Known rows, with every step that occurs:
kana/gosaz: [-28 -58   8  -7   7 -28  -9  37  21  18  14 -28 -13  -4 -30 -18 -16 -21
 -23 -19   9  -5  -8  33 -34]
dulez/lozi: [-40 -55 -14 -38  12 -19 -10  25  10  33  13 -15 -14  39 -23 -19 -22 -31
 -22 -13  35 -33   5  14 -13]
nilav/kelug/rege/tibo/gosaz: [-13 -21 -16  -5 -26 -42 -15  12   4  34  -9 -19 -30   5  -7  -7  21 -10
  26  -1   8 -26 -31 -19 -56]
kelug/rege/tibo/gosaz/kana: [-11  -1 -15  -5  -3 -39 -17 -14 -35  29 -11 -18 -44  -2   1 -27   7  18
  25 -25  -4 -44 -30 -25 -45]
gosaz/kana/noda: [-43 -35  20 -20  25  -6 -12   4 -19  -4  23 -20 -25  23  -8 -42 -40  -8
 -28 -25  16 -25  22   5 -21]
nilav/rege/tibo/gosaz/kana/noda/mili: [ -5   7   6  20   5 -35  35 -26   7 -18  -9  -6  -2 -28 -12 -30 -14  37
  -5 -40  -5 -31  -7 -12 -32]
nilav/rege/kelug: [-23  -5  -8 -29  14 -10 -26  -3  38   5  17   2 -18  -1   9  24 -25  -3
 -31 -52   7 -28  12  23 -40]
rege/tibo/gosaz/kana: [-20 -22 -20  -1  -6 -31  -5  -5 -43  32  -8 -22 -32   1 -13 -46  -5   4
  20 -17 -12 -34 -33  -1 -26]
kana/noda/dulez: [-39 -23  16 -19   7  -8  31  -6  50 -30  19 -27 -16  20 -32 -31 -30 -14
 -11   1  29 -12  20  -9 -13]
lozi/dulez/noda/mili: [-49 -17  -2  13   1   9  37 -13  45 -38  26 -16 -25   6 -33 -49 -10 -20
 -19 -16  27 -31  42 -11  -5]
kana/gosaz/tibo/rege: [  3 -23   2 -18   0 -28 -18  38  10  22   5 -26  14   0 -23 -22 -20 -13
 -19 -24  10  -5 -56  37  -2]
nilav/rege/tibo/gosaz: [ -1   2 -23 -18  -7 -52   5  -1  12  41 -18  -5  -5 -12 -20  -9  17  18
  10 -33  -3 -24 -48   0 -34]
nilav/kelug/noda: [-43 -56  28 -10  15 -10 -24  34  19  -8  13 -15  -5  25  -1   3 -12 -32
 -12   4  43  -1  32   2 -27]
kelug/nilav/rege: [-21   1   6 -18  31 -24  -6   2  37   3   6 -21  17  -7  16  35  -3 -17
 -36 -20  32 -19   6  -2 -28]
tibo/rege/kelug/noda/dulez: [-13   5  11  -6   9   8  10 -27  51 -33  16 -12  -6   1  12  12 -37 -10
   3 -17  29  -4  30   5  -8]
gosaz/tibo/rege/nilav: [ -3   1 -11 -22 -20 -24  10   5  20   2   1 -23  29  22  -6   4 -32 -32
  -7 -13   2 -39 -26  19   1]
gosaz/tibo/rege/nilav/kelug: [ -8 -13  -4 -18 -22 -13   0  21  23  -2   8 -24  23  24  10  12 -38 -46
 -13  -2   2 -35 -21  17 -12]
gosaz/kana/noda/mili: [-41 -35  34  13  20   0  21  -6  12 -46  23 -21 -13   5 -12 -38 -48  -7
 -35 -14  17 -30  40  -4 -15]
gosaz/tibo/rege/kelug/noda/dulez/lozi: [-11  -1 -16 -24   2   6 -10 -11  35 -24   3 -11   9  36   1   4 -37 -11
  10 -22  51 -19   9  15  15]
nilav/rege/tibo/gosaz/kana/noda/dulez: [ -5  25  -2  -8  13 -29  33 -37   8 -11  -6 -13 -24 -21  -8 -36 -16  44
  13 -38  -5 -28 -18 -23 -32]
kelug/nilav/rege/tibo: [-12   6  -4 -34  13 -37   0   0  33   7   0 -24  33  -3   0  28  13 -12
  -5 -19  29 -14 -11   0 -19]
dulez/noda/mili: [-33 -38  34   4  12  -2  25  21  52 -25  25  -1  -9  10 -23 -20 -14 -21
 -20 -14  25 -19  30   3  -8]
gosaz/tibo/rege: [ -6  -5  -4 -36   1 -16 -18  20   6  18   4 -18  12  25 -13 -19 -20 -18
 -16 -12  20 -24 -49  11  13]
nilav/kelug/rege/tibo/gosaz/kana/noda/dulez: [-17   2   4   4  -7 -18  14 -24   0 -19   3 -27 -50  -2   5 -33 -12  16
  28  -5   6 -29  -2 -42 -54]
tibo/rege: [-11 -14   5 -31  10 -16  -1  11  16  30  17 -14  -2   8  -4 -15 -24 -21
 -25 -13  14 -18 -23   9  -7]
rege/nilav/kelug/mili: [-38 -65   4  23 -19   8   9  23  43 -34  23 -28   5   9  -5  21 -37 -60
 -50   1  28 -32  50   6 -31]
gosaz/tibo/rege/kelug/noda/dulez: [ -8  14   2 -11  -1   7  -8 -18  42 -44   4 -17   7  17   4   8 -32  -6
  13 -17  35  -9   4   8  11]
rege/tibo/gosaz: [-17 -29 -28  -5 -27 -46   7   5  -6  40 -15 -23 -13   8 -36 -33  15 -10
  27  -4   0 -21 -41   5 -26]

Rows:
[ -7   6 -23  -9 -11  -2 -29  -8  13  -2   6 -32  26  19  18  23 -20 -41
 -12 -13  27 -19 -15  28  -1] => gosaz/tibo/rege/kelug/nilav
[-23 -49   0 -12  -2 -29 -27  47  12   7   2 -32   1  13 -39 -23 -12 -19
 -13 -19  15 -10 -35  36 -14] => kana/gosaz/tibo
[ -7  -8  -2 -18 -10 -22  28  -5  30  13  12 -19  15   5   3   8 -37 -36
 -17 -13  -4 -34   0  16 -19] => tibo/rege/nilav
[-32 -32  -2  14   8 -22  -2  -9 -38  20   1 -19 -38   8 -11 -52 -24   3
 -14 -23   0 -29  -1   1 -36] => tibo/gosaz/kana/noda
[-33 -30  16 -25   9 -14 -30  26  27   6  21 -16 -34  18  10  11 -10 -26
 -20  -4  27 -28   9 -17 -49] => nilav/kelug/rege
[-39 -31  25   9  -3  -4  35   0  65 -59  11 -28   1  12   6  26 -35 -38
   7  16  27 -17  59 -11 -32] => rege/nilav/kelug/noda/dulez
[-38 -36 -10 -33  15  -6  20   8  43  -2  15 -22 -25  28 -23 -20 -33 -22
 -11   1  37 -34  10  -6  -7] => noda/dulez/lozi
[  0 -24   3   1  -5 -16 -39  19  13  -5   1 -16  21   3  -8   5 -21 -10
  -1 -42  23  10 -10  54 -12] => kana/gosaz/tibo/rege/kelug/noda
[-38 -24  26  -8  21  -9  16  -1  49 -38   7 -22 -10  13 -16  -5 -17 -10
   5   4  44  -7  31 -18  -7] => kelug/noda/dulez
[-24  -8  11 -17  24 -12 -32  -5  38 -13   7   8  -2   2  13  35 -15   5
 -18 -53  29  -9  38  19 -35] => nilav/rege/kelug/noda
[  6 -18  -6  -5 -21 -34  10  23  24   7   1 -31  32  -2 -16   1 -32 -28
 -11 -24  -8 -21 -34  45 -15] => kana/gosaz/tibo/rege/nilav
[-18 -17   0   0  -9 -30 -18  -4 -32  16   1 -19 -39   8   5 -33  -2   7
  15 -18   4 -28  -9 -22 -60] => nilav/kelug/rege/tibo/gosaz/kana/noda
[-38 -47   3  -7 -14 -13   9  21  33  -6  18 -25  -4  19   3  15 -34 -54
 -16   3   2 -33  27  13 -44] => rege/nilav/kelug
[-29 -28 -10  13  13 -19 -10  -4 -39  29  -2 -19 -48  -2   3 -38 -20  -1
 -11 -18  -9 -41 -17  -4 -35] => tibo/gosaz/kana
[-12  -2 -14  -5   0   0 -12 -17  21   8  19 -28  13   1  27  27 -24 -44
 -21 -14  22 -13  11  25 -20] => tibo/rege/kelug/nilav
[-26  -4  -3 -25  30  -1  -3 -17  63 -28   8   5 -12  11  10  31 -32   9
 -11 -45  47 -21  50   6 -25] => nilav/rege/kelug/noda/dulez/lozi
[  2 -12 -19   9 -11 -12 -29  10  16   1   6 -40  29  -5   8  19 -20 -36
 -15 -25  17  -1 -23  54 -17] => kana/gosaz/tibo/rege/kelug/nilav
[-38 -50  34  38 -10 -10  37  10  64 -66   9 -21  24   5   2  30 -32 -45
 -10  14  26 -20  70   1 -32] => rege/nilav/kelug/noda/mili
[ -8  -7 -23  -9 -24 -53  -5  -4   1  38 -17 -19 -25   5 -23 -14  26   4
  31 -12   8 -30 -38 -18 -42] => kelug/rege/tibo/gosaz
[-40 -38   7 -21  24  -9  15   5  42 -20   6 -17  -8  33 -19  -8 -22 -15
   1   0  59 -17  37 -10  -3] => kelug/noda/dulez/lozi
[ -4  16   3  38   8 -34  40 -38  10 -30 -13 -25  22 -34   7  -4  -3  19
  -5 -23  11 -24   7 -15 -33] => kelug/nilav/rege/tibo/gosaz/kana/noda/mili
[-25 -11   2 -16  -9 -32   8  -5  38  -5   7 -21 -11  14   1  25 -17 -27
  -7 -15   8 -47  24  -9 -48] => kelug/rege/nilav
[-13 -21   5 -13 -12 -11  18  12  31   9  21 -20   9   6  18  16 -42 -49
 -22  -1  -3 -29   5  15 -32] => tibo/rege/nilav/kelug
[-39 -27 -15   2  -3  -1 -20  -9  23  -7  15 -34  -2  15  11  26 -16 -49
 -15  -8  27 -18  32  24 -32] => rege/kelug/nilav
[-12  -3   8  27 -12 -36  25 -29  -3 -23  -8 -20 -22 -10 -15 -36  -5  23
  16 -18   5 -37   3 -29 -40] => kelug/rege/tibo/gosaz/kana/noda/mili
[-13 -11 -11 -22  -3  -1 -16  -6  19  20  23  -9 -12   8   8   1 -36 -25
 -21 -29   5 -20  -2  29 -19] => tibo/rege/kelug
[-17 -16  14  32 -15 -25  16 -14  -1 -27   1 -21 -28  -9   0 -28 -10  10
  11  -7   6 -32  10 -30 -53] => nilav/kelug/rege/tibo/gosaz/kana/noda/mili
[-22 -26 -12   0 -10 -33   3 -11 -42  24  -6 -23 -21  11 -25 -60  -7   8
  17 -21  -3 -23 -18   3 -29] => rege/tibo/gosaz/kana/noda
[-12  16  -2   0  -4 -29  23 -39  -3 -15  -4 -26 -44  -3 -10 -41  -6  30
  33 -17   5 -34  -8 -41 -40] => kelug/rege/tibo/gosaz/kana/noda/dulez
